Each row was made from one small tree. Brackets hold a mark, then the marks that hang from it, in the order of their numbers. Every link used is in the known rows. Write each row's tree.
Known rows:
{Q806 {Q309 {Q710 Q4 Q560 Q866}}}: -10 -20 4 3 -8 -6 4 3 4 8 -3 -3 14 1 12 -3 8 -19 2
{Q806 {Q309 {Q710 Q560 Q866}}}: 0 -17 14 1 -8 -7 0 7 -6 10 -5 0 9 10 12 1 -13 -29 -5
{Q594 {Q806 {Q309 {Q710 Q560}}}}: 0 3 3 -3 -18 -17 -4 1 -36 6 -37 -3 4 -7 14 19 -6 -9 -22
{Q4 {Q806 Q309}}: 10 18 2 -3 -27 -7 -3 -6 -9 -4 -7 -7 -23 -19 -3 -10 -5 -9 -1
{Q560 Q710}: 10 16 -7 -6 8 9 -9 -3 -8 -12 43 9 -18 7 -15 -8 -16 16 9
{Q309 Q710 Q806}: -1 -18 -4 -7 4 -15 -4 -6 -6 11 25 20 1 27 17 -13 -33 34 -22
{Q309 Q806}: 5 2 -2 -6 6 4 -6 -7 2 0 11 8 -3 30 5 -9 -7 28 -10
{Q866 Q710}: 12 17 -3 11 13 -14 -11 -10 -9 2 12 2 -3 3 -13 -7 21 9 14
{Q560 {Q710 Q4}}: -1 11 -19 -4 9 12 -5 -8 2 -15 46 6 -13 -4 -14 -12 6 27 16
{Q806 {Q309 {Q710 Q4 Q866}}}: -2 -12 0 0 -8 -21 2 -14 2 8 22 -9 14 -3 11 -17 5 -11 -3
{Q806 {Q309 {Q710 Q4}}}: -9 -9 -9 0 -12 -27 2 -4 -16 8 26 5 9 -8 12 -14 10 1 -4
{Q594 {Q806 {Q309 Q710}}}: 7 12 1 -4 -18 -30 -7 -14 -39 7 -13 -8 4 -11 13 6 -8 -2 -27
{Q560 {Q710 {Q4 Q806} Q866}}: 9 11 -10 -4 0 20 -5 -20 28 -18 25 -14 -27 -15 -20 -17 -13 16 19
{Q4 {Q710 Q309 Q866} Q806}: 29 19 10 0 -11 5 5 -9 10 -13 -22 -21 -21 -13 -10 -6 -42 -12 -1
{Q594 {Q806 {Q309 {Q710 Q4 Q866}}}}: 4 5 0 -2 -14 -24 -3 -26 -14 6 -16 -24 11 -13 11 0 5 -4 -19
{Q594 Q806}: 15 30 -1 -10 2 -3 -12 -21 -24 -3 -30 -20 -7 -6 5 9 6 22 -7
{Q560 {Q710 {Q309 Q806} Q866}}: 3 -3 5 -5 12 17 1 5 18 -9 50 11 1 28 -17 0 -31 -5 -17
{Q710 Q4 Q309 Q866}: -5 3 4 -6 17 9 7 -7 22 0 12 -19 17 -3 0 -3 28 -2 11
{Q710 Q309 Q560 Q866}: -3 -3 20 -5 16 25 5 19 13 2 -22 -7 11 13 2 19 7 -25 8

Which tree is each row?
-2 8 -5 -4 3 19 4 -4 26 -15 34 -6 -15 -20 -21 -7 -11 1 8 -> {Q560 {Q710 {Q4 Q806} Q309 Q866}}
-15 1 -8 15 4 9 4 17 9 -2 -24 10 -5 -25 -16 13 35 -4 18 -> {Q866 {Q710 {Q4 Q806} Q309 Q560}}
4 -18 12 -5 12 2 -2 1 4 10 -11 -3 2 13 16 2 -20 2 7 -> {Q309 {Q710 Q560 Q866}}
-2 13 -11 -1 -21 -4 0 -12 4 -6 -4 -10 -16 -26 -2 -16 21 6 9 -> {Q710 {Q4 {Q806 Q309}}}
-14 -19 -10 -4 9 1 1 7 -4 7 -5 10 3 -3 17 0 7 25 14 -> {Q309 {Q710 Q4 Q560}}
2 -4 14 -7 13 10 2 1 21 3 11 -3 15 30 2 0 -10 -5 -17 -> {Q710 {Q309 Q806} Q866}
-2 -32 9 -4 10 8 -1 3 16 11 -7 10 7 37 17 1 -34 13 -15 -> {Q309 {Q710 Q560 Q866} Q806}
-16 -18 -6 3 -11 -12 4 11 -13 7 3 12 10 -4 14 0 12 -8 0 -> {Q806 {Q309 {Q710 Q4 Q560}}}
-12 -22 -16 -5 6 -12 -1 -11 5 9 26 16 5 17 17 -17 -11 45 -14 -> {Q309 {Q710 Q4} Q806}
6 10 -7 1 -15 12 -2 -16 23 -16 27 -12 -22 -16 -22 -17 -9 -7 8 -> {Q560 {Q710 {Q4 {Q806 Q309}} Q866}}
11 8 4 2 2 12 7 22 -15 -10 -29 8 -1 6 -2 14 -16 -12 2 -> {Q4 {Q710 Q309 Q560}}
-8 2 -11 16 15 7 -4 4 4 -1 -16 7 3 -2 -11 4 46 11 27 -> {Q866 {Q710 Q4 Q560}}
-22 -4 -3 -4 13 23 9 24 3 -1 -14 7 12 -5 4 17 38 1 16 -> {Q710 Q4 Q309 Q560}
-6 -13 5 0 -14 -14 0 15 -24 9 -2 14 5 4 13 4 -8 -18 -7 -> {Q806 {Q309 {Q710 Q560}}}
23 22 -1 -1 -16 -4 4 0 -9 -14 -20 -4 -26 -21 -8 -4 -37 0 -2 -> {Q4 {Q710 Q309} Q806}
-23 -13 -9 16 14 10 5 20 12 2 -4 24 18 12 -12 14 36 4 1 -> {Q866 {Q710 Q4 {Q309 Q806} Q560}}
18 5 15 3 5 18 7 12 5 -9 -31 -8 4 12 -4 12 -24 -24 3 -> {Q4 {Q710 Q309 Q560 Q866}}
-7 12 -12 12 3 -9 2 -1 7 -2 4 3 -6 -29 -19 -2 32 6 14 -> {Q866 {Q710 {Q4 Q806} Q309}}
-15 -8 8 -3 17 30 9 14 24 1 -18 -11 18 2 3 14 31 -12 17 -> {Q710 Q4 Q309 Q560 Q866}
13 9 9 -4 -14 -26 -6 -22 -23 7 -18 -22 7 -6 11 4 -13 -13 -26 -> {Q594 {Q806 {Q309 {Q710 Q866}}}}
5 -9 10 -1 -24 -5 0 1 2 5 -22 -6 -16 -13 7 -3 -27 -23 -4 -> {Q4 {Q806 {Q309 {Q710 Q560 Q866}}}}
-3 2 0 12 13 -10 -1 7 -2 5 20 20 11 18 -14 4 11 1 -13 -> {Q866 {Q710 {Q309 Q806}}}
-7 2 5 13 15 5 0 25 -9 4 -12 17 9 3 -13 21 26 -16 10 -> {Q866 {Q710 Q309 Q560}}
